Known rows, with every step that occurs:
n > a > k: [-0.178 -3.287  0.062  0.055  2.024 -0.114  1.875  1.570 -0.042 -0.520
 -2.995  0.665  1.906 -1.870  1.381  2.625  1.086  3.384  1.248 -1.163
  0.172]
z > u > k > b: [ 2.301 -0.611  2.426 -0.153 -1.034 -0.760 -0.719  1.636  0.009  1.599
  0.616 -0.995  0.137  2.625 -1.225 -1.750 -3.627  2.940 -0.996  0.937
 -0.418]
z > u: [ 0.701 -0.269 -0.721 -0.241 -0.407  1.651 -0.830  2.347  0.635 -0.511
 -1.584  0.805 -1.262  2.129 -0.998  1.275 -1.005 -0.083  0.059 -0.439
 -0.130]
d > z > u > k > j: [ 4.375 -0.764 -1.624 -0.773 -0.845  2.276  0.168  1.328  0.191  0.761
  1.675  1.487  0.267  2.866 -2.291  1.682 -0.287  1.639 -4.141 -0.328
 -0.978]
u > k > d > n: [-2.130 -0.391 -0.360 -0.412 -1.725 -1.183  0.630 -2.285 -0.527  1.794
 -0.978 -0.392  1.171 -0.721  0.103 -1.455 -1.424 -2.075 -1.870  2.418
  0.023]
d > n > a: [-1.471 -0.367 -0.502  0.241  0.845  0.152  2.701 -0.628  0.293  0.242
 -5.777  1.130  0.813 -0.387  0.159  3.391 -0.614 -1.011 -1.044 -0.192
 -0.491]
k > b > z: [ 0.564  3.407  0.178  0.111 -2.485 -0.866  0.433 -1.753  0.774  0.566
  0.969  0.399 -0.894  0.040 -1.699 -4.658 -1.829 -1.047 -1.080  1.098
  0.059]
n > a > k > j > z: [-0.431 -0.920  1.200  1.103  0.483  0.377  1.813  2.906 -0.398 -0.116
 -1.155 -1.185  1.270 -3.098  2.560  5.131  2.256  0.813 -1.080 -2.440
 -0.908]
z > a > k: [-1.051  0.946 -0.792  0.340  2.419 -0.890  2.135 -3.760  0.112  0.305
  1.003 -0.059 -0.549 -2.601 -0.139  0.147  2.837  2.752  2.169 -0.255
 -0.117]
j > k: [ 0.717 -1.519 -1.888  1.171 -2.415  0.076  0.942  0.398 -1.155 -0.536
  0.576  0.654  1.029  0.923 -0.477  1.595  2.017 -2.877 -1.588  0.676
  0.970]
n > a > k > j > z > u: [-0.013 -1.451  2.376  0.313  1.243  1.558 -0.585  5.739  0.308 -0.542
 -1.848 -1.222  0.475 -0.625  2.337  5.913  1.363  1.824  0.536 -3.214
 -1.503]
b > z: [-0.689  2.245 -1.764 -0.267 -2.640  0.895  0.650 -0.735  0.249 -0.982
  0.564  1.572 -1.728  0.334 -2.171 -1.868 -0.451 -0.809 -1.103  0.321
  0.065]
n > a: [ 0.583 -2.734 -0.799  0.715  2.159  0.348  2.511  0.948 -0.119 -1.133
 -3.414  0.551  0.417  0.309 -0.170  2.717 -1.152  0.664 -1.326 -0.264
  0.443]
a > k > j > z: [-0.478  1.949  0.173  0.867 -2.674  0.534  0.964  1.558 -0.325  1.129
  1.264 -0.643  0.404 -3.687  1.911  2.407  3.181 -0.429 -1.339 -1.817
 -1.020]
j > z > u > k > d: [-0.369 -1.903  1.779  0.235 -0.704  0.396 -3.315  3.783 -1.378 -1.166
  1.884 -2.017 -1.393  2.745  0.753 -0.263 -3.712 -0.566 -0.265  0.488
  0.661]
b > z > u > k: [-0.210  0.176  0.799 -1.355 -2.827  1.665 -1.502  1.798 -0.204 -0.939
  1.904  0.479 -1.624  3.352 -3.014 -1.267 -2.593  2.963 -0.718  0.149
 -0.817]
a > k > j > z > u: [-0.171  1.540  1.417  0.054 -1.946  1.696 -1.401  4.335  0.390  0.596
  0.497 -0.831 -0.452 -1.486  1.803  3.179  2.280  0.231  0.182 -2.638
 -1.603]
n > a > k > d > z > u: [ 2.628 -5.758 -1.060 -1.175  5.093  1.108 -2.192  2.967  0.622 -1.891
 -2.712  1.501  1.651  1.642  1.722  1.202 -0.404  1.154  2.671 -1.204
  1.393]
n > a > k > b > z: [ 0.064 -0.176  2.056 -0.338  0.607 -1.340  0.896  0.230  0.686  0.116
 -1.066  0.004  1.658 -1.437  0.450 -2.085 -0.657  3.612  1.433 -0.523
 -0.092]
j > z > a > k: [-2.347  2.321  0.434  1.230  1.363 -0.466  0.493 -1.890 -1.019 -0.923
  2.262 -1.044 -2.238 -2.212  1.017  0.970  2.003  1.665  2.219 -1.221
  0.149]

Rows:
[-4.645  3.106  0.784  0.558  1.661 -1.448 -0.486 -3.975 -0.393  0.485
 -0.078 -1.710 -1.197 -3.610  2.557 -0.376  1.792 -2.730  2.752  0.075
  0.072]	j > z > a > k > d > n
[-2.472  0.331  2.224 -0.252 -2.130  0.416 -3.157  2.269 -1.060  0.317
 -0.686 -1.398 -1.112  2.086  1.043  0.289 -3.203 -2.559 -0.148  0.673
 -0.223]	j > z > u > k > d > n
[ 2.259 -5.112 -2.245 -0.388  4.609 -0.196  0.242  0.337 -0.148 -1.553
 -2.024  1.748  2.586 -0.665  1.988  0.533  0.545  0.545  1.161 -0.463
  1.953]	n > a > k > d > z
[ 0.165  3.077  0.513  1.153  0.109 -2.056  0.651 -5.062 -0.212 -0.459
  4.092 -1.193 -1.216  1.214 -2.171 -3.340  0.901 -1.660  0.014  1.780
  0.543]	j > k > b > z > a
[ 1.852  0.008  1.235  0.692 -1.629 -2.101  1.600 -1.130 -0.686  2.104
  1.518 -0.802  0.752  0.190 -1.121 -2.737 -2.632  2.315 -2.462  1.836
  0.045]	u > k > b
[ 1.275  2.844  1.414 -0.686 -1.914  0.255 -1.840  0.840  1.419  0.043
  0.127  0.310 -1.585  2.438 -1.891 -3.589 -2.917 -0.301  0.456  0.314
 -0.444]	k > b > z > u
[-2.257  0.568 -0.858 -0.782 -1.059 -1.148  0.114 -2.013  0.682  2.071
 -2.871  0.609  2.161 -3.643  2.300 -1.204  1.946 -2.762  1.566  0.734
  0.053]	a > k > d > n
[-0.790  2.525  0.806  1.706  0.359 -0.482  2.642 -2.535 -1.279  0.590
  4.494 -2.743 -2.082 -0.920 -0.997  2.004  0.364  1.213 -3.872  0.264
 -1.259]	u > k > j > z > a
[ 2.525 -2.652 -2.094 -1.342  1.938  1.070 -3.154  1.400  0.775 -0.824
 -0.293  1.898  0.862  1.127  1.084 -1.257  0.563 -0.258  2.274 -0.614
  1.266]	a > k > d > z > u
[-0.254 -0.359  1.704  0.411 -2.525  1.505 -1.990  4.213 -1.592 -1.028
  1.487 -0.742 -2.296  2.985 -0.548  1.844 -3.068  1.847 -1.089 -0.851
 -0.118]	j > z > u > k
[-0.322 -1.494  0.726 -1.569 -1.456  0.546 -2.660  1.712 -0.106 -1.001
  2.136 -0.607 -0.810  2.929 -1.778 -3.397 -3.224  0.176 -0.013  1.498
  0.095]	b > z > u > k > d
[ 1.024  0.955  0.794  0.286 -0.934 -1.823  1.040 -1.181  0.499  2.037
 -0.161  0.018  1.621 -2.515  1.176 -2.747  0.742  1.710  0.916  0.147
  0.029]	a > k > b
[ 0.266  2.277  1.035  0.705  2.622 -2.629  2.090 -4.743  0.603  1.823
  1.187 -1.105  0.105 -2.762  0.288 -2.709  1.366  2.794  2.121  0.523
 -0.090]	z > a > k > b
[-0.149  2.248 -0.873  0.298  2.005 -0.819  3.439 -3.874  0.951  1.773
  1.577 -0.795  0.215 -4.167 -0.046  1.139  4.540  1.524 -0.266 -0.424
 -1.478]	z > a > k > j
[-1.713  1.170 -1.637 -0.111 -0.808 -0.602  0.581 -2.363  0.570  1.348
 -3.301  0.322  0.740 -1.568  0.729 -1.339 -0.273 -5.167 -0.777  1.729
  0.315]	k > d > n
[-2.206  2.808 -0.405 -0.501  0.853 -0.349  1.142 -4.371  0.441 -0.578
  2.622  0.288 -1.490 -1.964 -1.483 -2.251  2.356  2.662  2.257 -0.387
 -0.442]	b > z > a > k
[ 2.106 -1.880 -4.058  1.177  3.975 -0.900 -0.048 -5.206 -1.005 -1.915
  3.095  0.546 -0.055  2.132 -0.807 -0.740  1.942 -4.278 -0.530  1.890
  2.546]	j > k > d > z > a
[ 3.410 -3.773 -2.867 -0.149  0.781  1.260 -3.505  1.694 -0.508 -2.014
  0.832  1.503  0.999  4.660 -0.095  0.204  0.386 -4.557 -0.126  0.708
  2.155]	j > k > d > z > u
[-1.144 -3.577 -0.407  0.666  1.048 -1.165  0.712 -0.247 -0.659 -0.427
 -3.922 -0.509  3.079  0.454  1.697  3.048  0.799 -5.651 -0.464  1.403
  1.006]	j > k > d > n > a
[ 0.605  2.197  0.575  0.770 -1.853  2.080 -0.942  4.054  0.385 -0.045
  0.228 -0.896 -2.191  0.870  0.295  3.233  0.161 -2.180 -2.217 -1.663
 -1.205]	k > j > z > u
[-2.375  0.959  1.269 -1.956 -2.671  0.566 -2.395  0.165  0.512  0.441
 -0.126  0.032 -0.295  2.108 -1.453 -2.653 -2.724 -1.711  0.128  1.600
 -0.779]	b > z > u > k > d > n
[-2.148  1.325 -0.762 -0.650  2.345 -1.347 -0.064 -4.660  0.629 -0.830
  2.685 -0.867 -0.801 -2.296 -0.204 -4.326  1.635 -0.170  3.036  1.036
  0.447]	b > z > a > k > d
[ 1.000 -1.783  0.644 -0.529 -1.503  1.021 -0.600  2.938 -0.452 -0.011
  0.445  0.117 -0.333  2.687 -1.688  0.799 -2.299  2.904 -1.022  0.193
 -0.459]	z > u > k
[ 0.026  2.818  1.090 -0.546 -2.682 -1.242 -0.072 -1.264  0.791  1.148
  1.419  0.764  0.721 -2.149 -0.168 -4.406  0.275  1.611  1.176  0.115
 -0.153]	a > k > b > z
[-2.106 -1.118  0.500 -0.477  0.451 -0.129  2.357 -0.083  0.395  0.938
 -5.327  1.108  2.285 -2.569  1.692  3.600  1.645  1.469  1.250 -1.283
 -0.684]	d > n > a > k
[ 3.446 -0.505 -2.864 -0.519  0.468  2.619 -1.507  1.552  0.387 -1.381
 -1.088  3.185 -1.498  3.721 -1.695  0.828 -1.091 -0.192 -0.678 -1.013
  0.795]	d > z > u
